Each row was made from one small tree. The marks that hang from a mark follow it in brackets, in the order of their numbers. Every link used is in the known rows. Write each row's tree.
Known rows
q403{q190}: [ 0.33 -0.02 -0.04  1.27  1.43 -1.19  2.20  0.37 -0.52  0.72 -0.31 -0.71
 -0.45  3.10  3.95 -2.56  4.29  0.25  0.42 -0.75  0.08  3.41 -1.41  2.74
  1.52  0.71 -1.72  0.55  0.59  1.11 -1.07]
q190{q339 q403{q621{q747}}}: [ 2.01  2.02 -3.26  2.37 -0.16 -2.04  2.61  0.48 -5.03 -0.89  2.92 -3.81
 -0.06  3.83  3.29 -3.95  2.22  0.26 -0.42 -3.40 -1.82  0.84 -2.27  1.78
  3.83 -0.01 -2.33 -0.25  0.87  4.67 -2.73]
q190{q226{q593} q339 q403}: [ 1.38  2.26 -2.44  1.62 -1.45 -2.38  4.21 -0.76 -2.64  0.63  2.92 -3.16
 -0.33  1.94  2.19 -5.26 -0.29  1.52 -0.70 -3.74 -4.33 -1.93 -1.63 -0.44
  4.35  1.03 -0.21  0.46  1.69  7.09 -4.77]
q593{q33 q226{q200{q339}}}: [ 1.07 -0.14  1.18  2.31  0.27  1.37  4.05  1.05  2.57  3.34  0.78 -0.84
 -0.62  3.06  6.48 -4.31  3.34 -4.64  0.91 -1.74  0.35  0.06 -0.54 -1.04
  1.60 -0.91  0.67  1.69 -2.73  4.38 -2.32]
q537{q33 q226{q190{q339 q403} q200 q593{q747}}}: [ 0.35 -0.19  0.44  4.31 -3.53  0.19  4.40  1.94 -4.20  3.11  2.22  2.27
 -0.60  1.01  7.42 -1.44 -1.45 -0.84  2.34 -1.22 -4.70 -1.34 -1.16  1.42
  3.09 -0.32 -2.11  2.43  0.60  5.38 -3.21]
q385{q200{q226}}: [-0.15 -0.19  1.04  2.05  2.53  0.84  5.34 -0.45 -0.42  1.36 -0.12  1.03
  0.35  2.79  5.02 -2.55  2.61  1.53  0.73 -3.93 -1.71  3.76 -2.28  3.16
  2.45  1.91 -1.12 -1.82  1.87  3.65 -1.78]
q593{q226{q190{q403} q200{q339}}}: [-0.33 -0.18  0.01  2.38  0.21  0.53  5.30  1.84 -0.48  1.86  0.21 -0.41
 -0.35  3.19  6.61 -3.84  2.25 -2.24  1.16 -1.92 -2.52  0.96 -2.46 -0.01
  3.13 -0.12 -1.04  1.21  0.00  4.29 -4.30]
q226{q537 q593{q33}}: [ 0.57  3.65  0.93  4.05 -1.34  1.01  4.48 -0.74  0.40  4.63  0.75 -3.84
 -0.74  0.01  5.71 -1.00  2.34 -1.78  0.67 -0.36 -4.48  0.20 -1.28 -2.25
  0.38  1.51  0.56  0.43 -0.12  4.06 -2.97]
q33{q537{q226{q190{q339} q200{q385}}} q593{q747}}: [ 2.47  1.62  0.99  5.34 -1.21  3.23  3.66  1.25 -2.11  3.58 -0.21 -0.61
 -2.09  2.88  4.30 -1.96  1.62 -1.78 -1.35  1.08 -5.44  0.29  0.56 -0.12
  0.53  1.01 -2.25 -0.49  1.45  3.23 -2.37]
q33{q537{q226{q190{q403{q621{q747}}} q200}} q593}: [ 1.86  1.36  0.37  4.03 -0.75  2.84  2.69  1.04 -3.37  2.40  0.28 -0.38
 -2.65  1.94  4.56 -1.94  0.77 -1.46 -0.63  1.67 -6.12  0.40 -0.20  0.40
  0.11  1.17 -3.32  1.11  2.39  2.80 -2.73]
q537{q33{q593} q226}: [ 0.81 -0.36  2.41  1.65 -1.52  2.74  1.99  0.29 -1.31  2.19  1.45  2.32
 -2.13  1.64  6.01 -3.73  1.23 -1.58  2.16  0.57 -1.24 -1.26  1.33  1.64
  0.17  0.93 -3.75  1.62  0.81  4.07 -1.61]
q537{q33 q226{q593}}: [ 0.02 -0.06  2.06  2.06 -1.93  1.82  2.79  0.31 -0.95  2.72  1.73  2.51
 -1.46  0.65  6.75 -3.16 -0.60 -0.64  2.91 -0.35 -1.65 -0.75  0.40  1.52
  0.86  1.04 -1.68  1.72  0.60  4.68 -2.28]
q403{q621{q747}}: [ 0.41  1.71 -1.52  1.08  0.86  0.67  1.76  1.22 -2.94  1.22  1.02 -1.45
 -0.05  2.97  5.85 -2.53  2.88  0.29  0.88 -1.57 -0.34  4.05 -1.22  2.32
  1.58 -0.39 -1.81 -0.67  1.18  2.99 -2.00]
q537{q33 q226}: [ 0.55 -1.01  2.29  1.27 -1.17  1.45  2.28  0.41 -1.53  0.74  1.82  2.73
 -1.20  1.52  6.64 -3.75 -0.09 -0.55  2.14 -0.25  0.03 -0.40  0.67  2.44
  1.14  0.82 -2.94  1.82  0.25  4.49 -1.60]
q747{q593{q33}}: [ 2.32  1.99  2.31  0.55  0.71  0.92  4.00 -1.19  0.85  2.54  0.31 -2.31
 -0.88  2.67  6.19 -4.70  4.62  0.54  2.31 -0.91 -1.28 -0.30 -0.54 -0.57
  0.00 -0.28 -0.49 -0.82  0.36  2.94 -0.66]
q33{q593}: [ 0.99  2.05  0.76  1.42  0.78  2.66  3.27  0.16  0.60  2.71 -0.11 -1.92
 -1.37  2.15  3.45 -3.73  5.46 -1.56  0.11  0.19 -2.79  0.11  0.22 -0.57
 -0.43  0.78 -2.15 -1.40  1.48  2.54 -1.95]
q593{q33{q537} q226{q190{q403} q200} q747}: [ 3.41  0.49  0.46  4.45 -1.27  1.53  3.87  1.54 -0.78  4.55 -0.68 -0.90
 -1.12  3.52  7.44 -2.80  2.36 -4.90 -0.89 -0.80 -2.31 -0.65 -0.43 -2.80
  1.50 -1.28  1.39  3.01 -3.24  4.27 -2.43]
q537{q33}: [ 0.30  0.64  0.72  0.18 -0.33  1.04  2.10  0.24 -0.96  0.91  1.65  0.06
 -0.82  1.44  5.93 -3.32  2.49 -0.84  1.00 -0.35 -0.40 -0.30  0.21  1.33
  1.01  0.67 -1.64  0.14  0.19  3.57 -1.91]
q537{q226{q190{q339} q200{q385} q593{q33}}}: [-0.26  0.22  1.29  5.38 -2.38  0.48  5.94  2.08 -0.93  3.20  1.26  0.95
  0.06  1.43  6.37 -2.85 -0.33 -0.29  2.33 -1.84 -3.92  0.72 -1.82  1.23
  2.30  0.35 -0.77  0.37  1.05  5.19 -3.17]
q226{q190{q339} q200 q537{q33} q593{q747}}: [-1.23  2.81 -0.80  6.75 -3.66 -0.26  5.94  2.05 -4.00  5.27  1.83 -2.11
  0.26 -0.20  7.52  2.13  1.23 -1.31  0.61 -0.38 -8.43  0.42 -2.34 -0.67
  3.78 -0.35 -0.84  1.07  1.00  4.58 -4.84]
q593{q33{q537} q226{q190 q200} q747}: [ 2.56  0.27  1.13  4.61 -0.98  2.04  3.84  1.92  0.46  4.93 -0.86 -0.35
 -0.97  3.31  7.72 -2.73  3.08 -5.13 -0.52 -0.30 -1.63  0.29  0.23 -2.58
  1.28 -1.53  1.79  2.86 -3.25  3.85 -2.27]
q593{q33 q226{q190{q339} q200{q385} q537} q747}: [ 1.62  1.09  0.53  6.33 -2.39  0.89  5.18  1.72 -0.58  5.33  0.07 -2.27
  0.12  3.85  8.06 -2.28  3.51 -4.14 -0.08 -2.15 -1.72  0.89 -1.04 -2.16
  2.84 -1.10  0.55  1.43 -3.00  5.40 -3.07]
q537{q33 q226{q190}}: [-0.53 -1.29  2.52  1.77 -1.85  0.93  3.11  1.44 -2.29  0.61  1.55  3.32
 -1.02  1.46  7.98 -3.57 -0.18 -0.55  3.22  0.03 -0.95  0.03  0.10  2.50
  1.76  0.74 -3.00  2.67  0.89  4.17 -2.28]
q747{q593{q33{q537} q226{q190{q339} q200}}}: [ 1.72  1.21  2.08  3.13 -0.20  1.13  4.35 -0.24  0.75  3.26  0.25 -1.65
 -1.66  2.99  6.77 -4.91  3.97 -1.12  1.92 -0.31 -2.84 -0.55 -0.68 -1.01
  1.20 -0.78  0.14  1.32 -0.10  3.61 -2.53]
q200{q226{q593{q747}} q339 q385}: [-0.24  2.20  0.47  2.59 -0.21  1.72  5.89  0.02  0.82  4.17  0.46 -1.62
  0.16  5.17  7.04 -1.41 -0.90  2.88  2.68 -4.09 -2.24  3.57 -2.58  0.65
  2.36  2.56  0.23 -6.41  1.44  5.42 -3.43]
q200{q226{q190 q593{q33{q537} q747}} q339 q385}: [-0.33  2.16  1.06  3.54 -1.31  1.32  6.18  0.84  0.37  4.44  0.37 -1.41
 -0.33  5.09  8.58 -1.20 -1.48  1.57  3.30 -3.17 -3.16  3.15 -2.56  0.00
  2.38  2.59  1.05 -4.68  1.07  4.95 -3.66]
q621{q747{q593{q33 q226{q190}}}}: [-0.27  0.43  0.79  0.75  0.49  0.59  4.08  0.32 -0.35  1.78  0.91 -2.00
  0.18  2.99  8.23 -4.51  4.25 -0.36  3.06 -1.67 -0.96  2.21 -0.47 -2.74
  0.64 -0.74 -0.95  0.22  0.22  2.47  0.07]
q621{q747{q593{q33{q537{q226}}}}}: [ 0.93  0.69  1.03  0.80  0.56  0.72  3.49 -0.30 -1.19  0.96  1.41 -2.02
 -0.11  2.45  7.14 -3.63  2.52  0.51  2.06 -0.98 -1.54  1.89  0.03 -1.99
  0.04 -0.05 -1.56 -0.33  0.68  2.27  0.96]

Which tree is each row?
[ 0.15  1.08 -2.09  1.46 -0.61 -1.75  0.51  0.09 -5.66  2.64  1.15 -0.75
 -0.92  3.02  6.58 -0.21  1.24  2.66  0.99 -1.07 -2.21  4.92 -2.07  4.41
  3.24 -0.58 -3.54  2.14  2.19  2.80 -2.64] -> q403{q190{q226{q200 q537{q33}}} q621{q747{q593}}}
[ 2.11  2.97 -2.28  0.42 -1.16 -0.51  2.76 -0.69 -3.68  2.53  1.13 -1.59
 -1.20  1.84  3.96 -3.91 -1.21  1.98 -0.22 -2.88 -4.01 -0.41 -2.23  1.29
  2.86  0.94 -0.49  0.67  2.14  6.65 -5.43] -> q190{q226{q593} q403{q621}}
[ 4.07  1.87  1.06  2.45 -0.04  1.50  2.70  0.29  0.07  3.03  0.00 -2.30
 -0.73  3.00  5.60 -2.47  3.06 -3.30 -1.41 -0.36 -0.42  0.05  1.09 -1.94
  0.02 -0.23  1.29  0.31 -2.59  2.90 -0.02] -> q593{q33{q537} q747}
[ 1.33  2.35 -2.20  0.69 -1.30 -0.67  5.33 -0.26 -2.78  2.42  1.76 -2.21
 -0.09  1.75  4.20 -2.99 -2.57  2.24 -0.77 -3.94 -5.54 -0.74 -3.16  0.17
  3.46  1.55 -0.70 -1.88  2.28  6.87 -4.95] -> q190{q226{q200{q339 q385} q593} q403}
[-0.55 -0.02  1.06  1.31  2.80  0.42  6.01 -0.10 -0.27  1.05  0.59  0.43
  0.46  3.77  5.58 -2.19  1.75  0.79  1.42 -4.55 -1.27  4.18 -2.64  3.48
  3.46  2.25 -1.30 -2.35  1.75  3.34 -1.73] -> q385{q200{q226 q339}}
[-1.09  2.80 -0.15  5.64 -3.26  0.91  5.80  1.89 -3.69  6.06  0.64 -1.24
  0.06 -0.72  8.59  2.72  0.83 -1.10  0.84  0.27 -8.50  0.79 -2.47 -1.02
  2.44 -0.09 -0.92  0.94  1.10  4.08 -4.56] -> q226{q190 q200 q537{q33} q593{q747}}
[-0.39  0.90  0.49  4.18 -0.49 -0.85  5.04 -0.26 -2.53  0.49  1.06 -1.89
 -0.21  2.95  5.97 -1.42  0.89  2.65  1.44 -1.51 -4.98  1.78 -2.75  0.28
  3.19  1.58 -2.39 -0.52  1.87  5.50 -4.50] -> q200{q226{q190{q339 q403} q537}}
[ 2.23  1.93 -2.28  0.76  0.37 -0.36  2.42  0.18 -4.57  0.22  1.21 -2.59
 -0.36  3.11  4.82 -3.07  1.65  0.62 -0.13 -2.48 -1.90  1.42 -2.43  1.32
  1.93  0.40 -2.36 -0.46  1.06  3.92 -2.31] -> q190{q403{q621{q747}}}
[ 4.28  1.19  1.04  3.77 -1.38  1.31  3.68  0.86 -1.82  3.17  0.07 -1.11
 -0.67  3.23  6.54 -2.14  0.61 -2.39 -1.05 -0.98 -1.82 -0.15 -0.05 -1.04
  0.72  0.07  0.26  0.46 -1.95  3.97 -0.67] -> q593{q33{q537{q226{q190{q403} q200{q385}}}} q747}
[-0.15  0.83  1.17  2.31  2.02  0.83  5.88 -0.36  0.32  2.61  0.63  0.02
 -0.31  3.09  5.74 -1.73  0.85 -0.20  1.45 -4.00 -2.54  3.30 -2.34  2.31
  2.80  2.62  0.27 -1.73  1.35  3.33 -1.94] -> q385{q200{q226{q593{q33{q537}}} q339}}
[-0.49  3.33  0.53  3.34 -1.78  1.36  3.70 -0.75 -1.15  4.14  1.32 -2.52
 -1.15 -0.40  6.16 -0.44  1.39 -0.73  0.95  0.11 -4.96 -0.02 -1.10 -0.88
  0.94  1.93 -0.79  0.30  1.00  4.22 -3.76] -> q226{q537{q33} q593}
[ 0.08  1.74 -1.01  1.92  0.28  0.30  2.48  1.10 -2.95  1.87  1.00 -1.58
 -0.49  3.85  6.84 -3.75  3.66  0.55  2.39 -1.79 -0.91  3.68 -1.47  1.99
  2.40 -0.95 -1.72  0.11  1.47  3.27 -2.66] -> q403{q621{q747{q593{q226{q190{q339}}}}}}
[-0.26  2.95 -1.65  3.96 -1.78 -1.22  4.92  1.58 -3.18  2.55  1.24 -2.26
 -0.57  2.00  5.22 -3.01  1.80 -0.10  2.08 -2.12 -5.31  0.43 -3.10  0.88
  3.41  0.54  0.09  0.58  2.07  4.34 -5.12] -> q226{q190{q339 q403{q621}} q593}
[ 0.24  0.10  0.22  2.95  0.48  2.21  4.22  0.83  1.30  2.90 -0.30 -0.29
 -0.37  2.92  5.31 -4.42  3.10 -1.07 -0.08 -2.00 -0.95  1.58 -1.41  0.33
  1.55  0.13 -0.48 -1.01 -0.21  4.99 -3.70] -> q593{q226{q200{q385}}}
[-0.25  2.57 -0.80  3.92 -2.96  0.25  5.85  1.34 -5.61  2.58  1.91 -2.99
 -0.61  1.91  7.80  0.84 -0.53 -0.47  0.26 -1.06 -7.46  0.13 -3.90  1.09
  3.38  2.10 -4.39 -1.27  2.36  4.56 -4.84] -> q226{q190{q403} q200{q339 q385} q537{q33{q593}}}
[-0.63  2.17 -0.50  2.49  0.25  0.96  5.88  1.44  0.47  3.96  1.21 -1.66
  0.26  0.69  5.06 -0.51  1.20 -0.85  0.82 -1.68 -5.28  1.23 -2.47  0.20
  2.07  0.15  0.19 -2.02  1.29  3.51 -3.40] -> q226{q200{q339} q593}
[ 3.26  1.99  1.84  2.18 -0.34  0.92  3.64 -0.70 -1.83  2.59  0.32 -1.43
 -1.82  2.67  6.63 -3.63  1.94  0.66  1.78 -0.21 -3.40 -0.50 -1.31  0.77
  0.60 -0.21 -1.22  0.72  0.95  3.45 -1.88] -> q747{q593{q33{q537{q226{q190{q403{q621}} q200}}}}}
[ 0.71  0.80  0.32  1.02  0.28  0.46  3.74 -0.12 -1.38  1.39  0.99 -2.58
 -0.42  3.07  7.77 -4.40  3.16 -0.36  2.16 -1.40 -1.92  1.43 -0.68 -3.05
  0.59 -0.19 -0.99  0.56  0.31  2.56 -0.19] -> q621{q747{q593{q33{q537} q226{q190{q403}}}}}
[ 2.21  2.85 -2.16  0.45 -0.99 -1.21  2.66 -1.49 -6.04  0.90  1.74 -3.38
 -0.77  2.43  5.35 -2.87 -0.94  2.93 -0.61 -2.54 -4.22  0.87 -2.36  0.65
  3.24  1.00 -3.04  0.90  2.37  6.23 -4.20] -> q190{q226{q537} q403{q621{q747{q593}}}}
[-0.46  2.59  0.70  4.61 -1.02  2.05  5.16 -1.32  0.00  4.17 -0.06 -2.03
 -0.42  2.74  6.13 -1.00 -0.30  4.24  1.47 -2.42 -4.47  2.98 -2.76  0.20
  1.05  3.25 -0.62 -4.94  2.33  6.27 -4.60] -> q200{q226{q537 q593} q385}
[ 1.05  0.25  0.72  5.21 -1.38  1.14  4.08  1.54  0.94  2.99  0.62 -1.10
 -1.29  3.12  6.33 -4.67  2.33 -3.86 -0.03 -0.94 -1.72  0.03 -0.72 -0.82
  1.93  0.04  1.24  1.82 -1.70  4.81 -3.67] -> q593{q33{q537} q226{q190{q339} q200{q385}}}
[ 0.32  0.59  0.75  1.40 -0.81  2.88  1.97  0.38 -0.17  3.35  1.04  0.32
 -1.98  1.71  5.66 -3.51  3.83 -2.71  0.92  0.37 -1.76 -1.23  0.72  0.20
  0.36  0.19 -2.17  0.82  0.13  3.75 -2.71] -> q537{q33{q593{q226{q200}}}}
[ 0.36  0.78  1.00  0.98 -0.74  2.84  1.72  0.10  0.13  3.02  0.97  0.14
 -2.17  2.07  5.69 -4.22  4.11 -2.79  1.28  0.33 -0.94 -1.24  1.04  0.00
  0.18  0.55 -2.00  0.88  0.05  3.64 -2.52] -> q537{q33{q593{q226}}}
[ 2.89  2.29 -0.20  4.48 -0.53  3.76  2.54  0.99 -1.83  4.96 -1.27 -1.43
 -2.95  3.38  4.72 -2.27  3.40 -3.53 -1.78  1.23 -5.15  0.01  0.10 -1.19
  0.36  0.19 -1.16  0.96  0.40  3.11 -3.79] -> q33{q537 q593{q226{q190{q403{q621}} q200} q747}}
[-0.22  0.52  0.86  1.63 -1.14  2.61  2.40  0.90 -0.55  3.31  0.89  0.63
 -1.89  1.69  6.32 -3.43  3.80 -2.77  1.41  0.52 -2.25 -1.06  0.44  0.24
  0.63  0.12 -2.18  1.21  0.40  3.60 -3.04] -> q537{q33{q593{q226{q190 q200}}}}
[-0.27  1.03 -1.83  1.93 -0.23 -1.18  5.44  2.94 -4.83  0.75  1.53 -1.43
  0.66  2.65  7.10 -0.64  0.44 -0.27  1.09 -2.13 -5.00  2.35 -4.07  2.10
  3.99 -0.44 -2.65 -0.21  1.90  3.29 -3.66] -> q226{q190{q403{q621{q747}}} q200{q339}}
[ 0.17  0.42 -0.33  3.08 -0.23  0.07  3.76  1.28 -1.00  1.37  0.35 -0.85
 -0.94  3.90  5.65 -5.68  3.50 -1.93  1.36 -2.01 -0.93  0.90 -1.69  0.65
  3.22 -0.02 -0.70  2.04 -0.06  4.80 -4.64] -> q593{q226{q190{q339 q403{q621}}}}
[ 2.30  3.01  0.59  3.13 -0.68  1.82  3.71  0.19  0.96  5.14 -0.05 -2.25
 -0.86  1.46  5.40 -2.02  2.44 -2.48  0.10 -0.67 -2.91 -0.06  0.11 -2.47
 -0.13  0.34  2.46 -0.29 -1.12  3.26 -1.57] -> q226{q593{q33{q537} q747}}
[ 1.91  0.30  1.41  3.24  0.55  1.84  3.13  0.37 -1.02  0.51  0.51  0.26
 -1.41  1.32  4.04 -2.49 -0.29 -0.29 -1.39  0.87 -3.41  0.89 -0.14  1.33
  0.72  1.33 -1.57  0.52  1.01  3.52 -2.27] -> q33{q537{q226{q200}}}
[-0.89  0.86  0.51  1.26  0.62  0.64  4.39  0.04 -1.35  1.47  0.77 -2.48
  0.26  2.69  7.94 -3.58  3.91  0.73  2.53 -1.36 -2.25  2.97 -1.02 -2.38
  1.11 -0.09 -1.98 -0.28  1.28  2.52 -0.78] -> q621{q747{q593{q226{q190 q537}}}}
[-0.73  0.18  2.17  3.28 -1.01  1.06  5.16  1.46 -0.49  2.34  0.17  1.71
 -0.47  1.16  6.54 -3.39  0.36  0.06  3.13 -0.71 -3.19  1.32 -1.14  0.80
  1.39  0.97 -1.08  1.30  1.67  3.96 -2.93] -> q537{q226{q190 q593}}
[ 0.23  1.24 -0.85  3.42 -0.45  1.98  3.50  1.50 -1.45  3.51  0.27 -1.52
 -1.46  3.08  4.89 -3.79  4.89 -2.63  0.69 -0.73 -3.88  0.59 -0.91 -0.62
  1.46 -0.51 -2.38  0.74  1.13  3.59 -3.63] -> q33{q593{q226{q190{q339 q403{q621{q747}}} q200}}}
[ 2.88  2.28  2.38  1.05  0.71  1.30  3.46 -1.45  0.61  2.33  0.25 -2.54
 -1.59  2.53  5.83 -4.45  3.75  0.32  1.40 -0.04 -2.03 -0.50 -0.17 -0.75
 -0.33  0.27 -0.22 -0.52  0.44  2.70 -0.83] -> q747{q593{q33{q537}}}
[ 0.85  2.87 -0.69  3.56 -2.12 -1.34  4.31 -0.48 -1.03  3.14  2.57 -3.62
  0.01  1.50  3.98 -3.13  1.06 -0.34 -0.64 -2.39 -3.66 -0.37 -0.05 -1.57
  3.82  0.40  0.65  1.09  0.12  6.58 -4.01] -> q190{q226{q537 q593{q33 q747}} q339}
[-0.18  0.89  0.20  4.15 -0.72 -0.13  4.65  0.52 -1.24  1.34  0.53 -2.36
 -0.81  3.04  5.85 -4.40  3.22 -1.97  0.66 -1.46 -2.59  0.61 -1.91 -0.92
  3.27  0.89 -1.40  2.31 -0.05  4.99 -4.76] -> q593{q226{q190{q339 q403} q537}}
[ 0.85  1.49  1.53  2.46 -0.53  1.13  4.78 -0.71 -1.54  3.19  0.04 -1.54
 -1.33  2.41  7.59 -3.48  3.25  0.73  2.21 -0.64 -4.26 -0.20 -2.03 -0.40
  1.72 -0.13 -2.15  0.83  1.27  4.15 -3.57] -> q747{q593{q226{q190{q403} q200 q537{q33}}}}
[ 0.68  1.32 -2.49  3.47 -0.50 -2.76  0.95  0.61 -4.46  1.73  1.35 -1.28
 -0.89  3.40  3.34 -1.15  1.80  1.41 -0.82 -1.48 -1.77  4.13 -2.30  6.05
  4.83 -0.28 -2.60  2.31  1.58  3.98 -4.57] -> q403{q190{q226{q200 q537} q339} q621}
